Each row comes from the steps of one path. Every step used is in the known rows, and no mark comes twice. Write the path behind each row, first mark first.
Known rows
domalem > fedev > ruvur > mupav: [ 0.465 -2.084 -0.966 -0.360 -0.109 -0.026  0.755 -1.409  1.765 -0.371
 -0.011 -2.693  0.562 -1.184 -0.949  0.435 -1.101 -1.874  2.014 -1.259
 -2.338  0.437 -0.300  2.437]
domalem > mupav: [-0.126 -0.024 -0.890 -1.836  1.610  1.821  0.983  0.074 -0.558 -0.502
  0.555 -0.411 -0.521 -2.038 -0.474  1.000 -1.080 -1.626  0.251  0.342
 -1.513  0.315 -1.023  1.588]
mobe > mupav: [ 1.064  1.508 -0.802 -0.653 -1.708  1.931  0.775 -0.199  2.146  1.782
 -0.067 -0.261 -0.593 -2.331  0.058 -0.943  1.069 -1.677 -0.952 -0.799
  0.434  0.600 -0.904  1.347]
sanog > mupav: [ 0.328 -1.161  1.492 -1.310  1.717  1.679  2.055 -0.116  1.506 -1.107
  0.403 -0.401 -1.138  0.883 -2.187 -0.502 -0.485 -1.372 -1.690  0.958
 -0.546 -0.117 -1.987  2.209]
ruvur > fedev > sanog > mupav > gufat: [ 2.574 -1.191  0.682 -2.169  1.796  1.054 -0.803 -0.048  1.939  0.582
  1.571  0.416  2.087 -1.175 -0.950  2.380 -1.256 -2.705  1.481 -0.160
 -4.356  0.783 -0.838  1.440]
domalem > fedev > mobe > mupav > ruvur: [ 0.390 -1.845  0.422  0.018 -2.907  1.252 -0.102  0.810  1.893 -0.068
  1.042 -1.887  0.246 -1.641  1.161  0.450 -0.215 -2.549  1.021 -1.521
 -1.787  3.013  0.324  2.087]
mupav > mobe: [ 2.119 -0.229  1.549 -0.645 -1.163  0.021  1.395  1.633 -0.961  0.949
  1.122  0.706 -0.455  0.119  0.344 -0.218 -0.920  2.428 -0.309  0.313
  0.068  2.487  1.174 -0.734]
domalem > mupav > gufat: [ 1.237  0.387 -0.593 -3.781  0.607  1.484  0.395  0.949 -0.920 -0.367
  1.410  1.281  0.743 -1.827 -1.032  1.136 -3.829 -1.408 -1.000 -0.150
 -2.264  1.116  0.734  1.673]
domalem > fedev: [-0.708 -0.513  0.174 -0.394 -0.750  0.261 -0.337 -0.589 -0.102 -1.785
 -0.190 -1.571  0.977 -0.780  0.385  0.066 -1.315 -0.744  0.995 -1.126
 -0.476  1.063  0.704  1.220]
ruvur > fedev > domalem > mupav > mobe: [ 2.145 -0.156 -0.206 -0.817  2.941 -0.573 -1.130  1.055 -0.113  1.159
  1.463  0.168  0.612 -2.493 -1.817  3.203 -0.202 -3.317  3.350  0.171
 -2.969  2.532 -0.952  1.629]
mupav > ruvur: [ 4.437  0.030  0.312 -1.481 -1.352 -1.529 -0.959  1.495  0.486  0.853
  1.441 -0.961  0.197  1.837  0.254 -0.278 -2.387 -0.581 -0.239  0.161
  0.328  0.123 -0.255  0.501]
mikiz > gufat: [-1.931 -0.349 -0.336 -0.736  0.613 -0.645 -0.361 -0.317 -0.481  0.044
  1.325 -0.938 -0.684 -1.452  1.124 -0.618 -0.573  0.144 -1.285 -1.503
  1.004  2.728  0.393 -0.015]
sanog > mupav > mobe: [ 2.043 -1.356  2.674 -1.782  0.766  1.662  3.159  1.140  0.721 -0.375
  1.293  0.189 -1.548  0.979 -1.905 -0.772 -1.234  0.557 -1.946  1.205
 -0.532  1.862 -0.976  1.626]
sanog > mupav > ruvur > fedev: [ 4.857 -1.390  1.082 -2.694  1.657 -0.554  0.103  1.423  2.495 -0.546
  1.814 -2.246 -0.384  2.030 -2.008  0.045 -2.162 -3.117 -1.062  0.139
 -1.073  0.075 -2.536  2.871]
ruvur > mupav > domalem: [ 3.926 -1.693 -1.973 -2.071  0.587 -1.314 -0.557  0.917  0.150  1.817
  0.294 -0.812 -0.096  1.077  0.005 -0.879 -1.737 -2.169 -1.793  0.865
 -0.658  0.020 -0.284  1.757]
mupav > ruvur > fedev: [ 5.602 -0.320 -0.501 -1.732 -0.037 -2.783 -2.459  1.965  1.238  0.757
  1.659 -2.344  1.012  1.361  0.190  0.700 -2.043 -2.175  0.808 -0.982
 -0.714  0.243 -0.704  0.830]
fedev > ruvur > mupav > domalem: [ 2.703 -1.229 -1.826 -0.721  0.485 -0.761  0.939 -0.383  1.850  2.531
  0.996 -1.113 -0.906 -0.054 -1.434  0.208 -1.092 -2.439  0.159  0.840
 -1.826 -0.860 -1.295  1.127]
ruvur > mupav > domalem > fedev: [ 3.502 -2.074 -1.870 -2.290  0.100 -1.185 -0.802  0.468  0.063  0.694
  0.153 -1.771  0.536  0.581  0.263 -0.883 -2.587 -2.695 -1.170  0.132
 -0.941  0.655  0.137  2.558]
sanog > mupav > mobe > fedev: [ 2.714 -1.556  2.339 -1.953 -0.121  1.268  4.845  0.711  0.066 -0.013
  1.640  0.685 -1.834 -0.287 -1.505 -1.248 -1.867  1.167 -1.380  1.406
 -0.232  1.432 -1.969  1.952]
mobe > fedev > domalem: [ 0.616  0.069  0.018  0.840 -0.482 -0.783  1.996 -1.251 -1.283  1.789
  0.779  2.502 -0.420 -2.652 -1.005  0.613 -0.412 -0.625  2.962  1.560
 -0.349  0.207 -1.874  1.046]
mupav > gufat > mikiz: [ 0.892 -0.294  1.505 -1.571 -1.128  0.069 -1.982  0.809 -1.041 -0.153
  1.302  2.272  0.409  0.225 -1.500  0.619 -4.052 -0.603 -2.731  0.953
 -1.141  1.995  1.096 -1.251]

Write each row's path
[ 0.945 -0.223  0.360 -1.045 -0.018  0.453  1.493 -0.801 -2.217  1.346
  1.853  3.405 -0.687 -3.844 -2.149  1.634 -3.272 -2.083  1.608  2.463
 -1.981  1.575 -2.133  1.302]
mobe > fedev > domalem > mupav > gufat > mikiz
[ 4.376 -0.292 -1.292 -3.215  1.513 -0.405 -0.932  1.622  0.463  0.107
  1.939 -2.319  0.315 -0.933 -0.310  1.559 -2.704 -3.341  0.876 -0.527
 -2.060  0.535 -1.562  2.284]
domalem > mupav > ruvur > fedev
[-1.495 -1.690  0.156  1.420 -1.874  2.215  0.980  0.911  2.178  1.694
  0.651  0.212 -0.982 -2.232  0.769  0.667  2.957 -1.935  0.196 -0.563
 -1.868  2.326 -0.236  0.728]
fedev > mobe > mupav
[ 2.947 -0.669  1.505 -0.607 -2.522  0.894  3.580  0.103 -1.563  2.598
  1.963  2.304 -0.046 -2.568  1.518  0.186 -1.327  3.214  2.079  1.334
 -1.425  2.103 -0.124 -0.687]
mupav > mobe > fedev > sanog
[ 2.756 -0.903  0.195 -1.564  2.168  0.916 -0.743 -0.106  1.797  1.200
  1.610 -0.434  0.972 -0.977 -0.381  2.066 -0.610 -3.603  1.342  0.932
 -3.394  0.200 -2.040  1.109]
ruvur > fedev > sanog > mupav > domalem
[ 1.608 -0.669  1.487 -1.546  0.770  3.205  1.356 -0.918  1.030  1.667
  1.678  1.522 -0.068 -0.437 -0.352  0.975 -1.322 -2.013 -0.004  2.943
 -2.758  0.083 -1.851  0.876]
fedev > sanog > mupav > domalem
[ 4.087 -2.174  0.027 -0.484 -0.358 -2.344 -2.266  2.659  1.517  0.931
  2.156 -2.101  0.669  1.155  0.664  1.618 -0.715 -2.576  1.358 -0.931
 -2.115  1.468 -0.402  0.629]
mupav > ruvur > fedev > mobe
[ 2.350  2.010 -0.525 -2.600 -2.671  1.566  0.181  0.681  1.797  1.888
  0.746  1.455  0.687 -2.096 -0.476 -0.769 -1.655 -1.416 -2.191 -1.237
 -0.321  1.343  0.861  1.407]
mobe > mupav > gufat
[ 1.764 -1.455  0.499 -0.945  2.414  1.227 -0.431 -0.629  2.203  0.558
  1.029 -0.687  1.273 -1.338 -0.619  2.281  0.460 -2.849  2.263  0.141
 -3.865  0.276 -1.954  1.390]
ruvur > fedev > sanog > mupav
[ 3.458 -0.019 -0.683 -3.006  0.467  0.634  0.273  1.201 -0.169  0.204
  1.777 -1.225 -0.418 -0.570 -0.286  0.744 -3.012 -2.142  0.079  0.451
 -1.318  0.443 -1.226  2.026]
domalem > mupav > ruvur
[ 1.474  0.368 -0.043 -1.364 -1.216  1.012 -0.868 -0.466 -0.679  0.951
  1.338  0.191  0.899 -0.935  1.440  0.680 -2.819 -2.019  0.604  1.401
 -1.394  0.897  0.285  0.049]
mupav > domalem > fedev > sanog
[ 2.633 -0.126  1.511 -0.002 -1.543 -0.641  3.020  0.672 -1.949  2.373
  1.743  2.741 -0.740 -2.066 -0.469  0.264 -1.231  1.931  2.050  1.577
 -0.278  2.664 -0.321  0.182]
mupav > mobe > fedev > domalem
[ 0.658 -1.662  2.457 -1.335 -0.475  3.098  1.785 -1.040  0.707 -0.608
  1.099 -0.186  0.965 -1.460  0.012  0.964 -1.730 -0.301  1.728  0.632
 -3.054  2.446 -0.113  1.786]
domalem > fedev > sanog > mupav > mobe
[ 2.879 -0.444  1.028 -0.803 -2.291 -0.544  3.492  1.036 -1.839  1.468
  1.546  1.346 -0.895 -1.546  0.840 -0.873 -1.623  3.182  0.426  0.580
  0.365  1.971 -0.051 -0.316]
mupav > mobe > fedev
[ 0.569  0.092 -0.518 -0.343  0.583  0.410  2.661 -1.199 -1.635  1.492
  1.146  2.246 -0.741 -3.947 -1.282  1.214 -1.142 -1.690  3.099  1.725
 -1.366  0.420 -2.504  2.139]
mobe > fedev > domalem > mupav
[ 1.882  0.239 -0.839 -1.724  2.925 -0.742 -2.232  0.769  0.149  0.720
  1.374  0.895  1.641 -2.382 -2.362  3.451 -1.437 -4.445  2.723 -0.244
 -3.526  1.779 -0.453  2.053]
ruvur > fedev > domalem > mupav > gufat
[ 0.301 -1.803 -0.879  0.835  0.065  0.136 -1.071  1.381  2.651  1.182
  0.850 -1.516  0.244 -2.402  0.568  1.835  2.805 -3.528  1.438 -1.880
 -2.776  2.074 -0.803  1.013]
ruvur > fedev > mobe > mupav
[-1.069 -1.569  0.481 -0.448 -2.807  1.767  0.033  0.656  1.407 -0.390
  0.821 -0.255  1.034 -2.422  0.651  0.718 -0.681 -2.098  0.370 -1.833
 -2.385  3.460  1.591  1.801]
domalem > fedev > mobe > mupav > gufat
[ 5.623 -0.510 -0.069 -1.554 -0.266 -1.352 -2.303  1.046  1.502  1.938
  2.090 -1.300  1.792  0.326  0.872  1.835 -1.714 -2.161  2.416 -0.191
 -2.483  0.437 -0.856  0.501]
mupav > ruvur > fedev > sanog
[ 0.311 -1.262  1.904 -0.814  1.047  3.589  1.824 -1.548  1.645  0.908
  0.956  1.266  0.325 -0.929 -0.668  1.246  0.014 -1.068  1.246  1.973
 -3.255  0.115 -1.765  1.219]
fedev > sanog > mupav
[ 1.087 -0.036 -1.016 -0.458  3.557 -0.572 -1.809  0.236  0.398  0.649
  0.904 -0.192  0.814 -2.523 -1.975  3.314  0.241 -4.574  3.487  0.020
 -3.017  1.259 -1.542  2.040]
ruvur > fedev > domalem > mupav
[-0.519  0.454 -0.033 -0.192  2.382  1.357  0.041 -0.572 -0.665  1.001
  0.706  1.856 -0.278 -2.408 -2.392  2.561 -0.209 -3.248  2.820  1.800
 -2.197  1.366 -1.258  2.001]
fedev > domalem > mupav
[ 2.216 -0.420 -0.014 -2.489 -0.245  1.397  3.832  0.886 -1.969  0.679
  1.861  0.636 -1.213 -3.247  0.155  0.265 -2.435  0.885  0.552  0.761
 -1.198  1.891 -1.036  1.382]
domalem > mupav > mobe > fedev
[ 5.565  1.054 -0.791 -1.895 -1.910  0.792 -1.084  0.608  3.360  3.290
  1.616 -1.292  0.827 -2.089  0.785  0.497 -0.300 -3.398  1.004 -1.010
 -1.598  0.912 -1.525  1.764]
mobe > mupav > ruvur > fedev > sanog
[ 3.213 -1.301 -2.035 -0.798 -1.010 -1.244  3.427 -1.076  0.372  2.658
  1.367 -0.164 -1.202 -2.093 -0.493 -0.609 -1.819 -1.012  1.025  0.990
 -1.079 -1.351 -2.573  1.454]
mobe > fedev > ruvur > mupav > domalem
[ 5.306 -0.006 -0.069 -0.917  0.685 -2.904 -2.932  1.624  1.066  1.687
  1.825 -0.891  1.062  0.855 -1.129  1.881 -1.617 -3.450  2.411  0.046
 -1.298  0.956 -0.960  1.269]
mupav > ruvur > fedev > domalem
[ 1.299 -1.771 -0.820 -1.596 -0.716 -0.205  0.354 -0.866  1.538 -0.322
  0.487 -1.584  1.391 -1.030 -1.365  0.595 -2.842 -1.736  1.313 -1.544
 -2.792  0.945  0.808  2.477]
domalem > fedev > ruvur > mupav > gufat
[ 4.668 -2.928 -0.656 -1.670 -0.871 -1.255  2.815  0.943 -0.630  1.967
  0.660 -0.078 -0.239 -0.754  0.343 -1.285 -1.390  1.554  0.018  0.119
 -0.955  1.611 -0.189  1.988]
ruvur > mupav > mobe > fedev
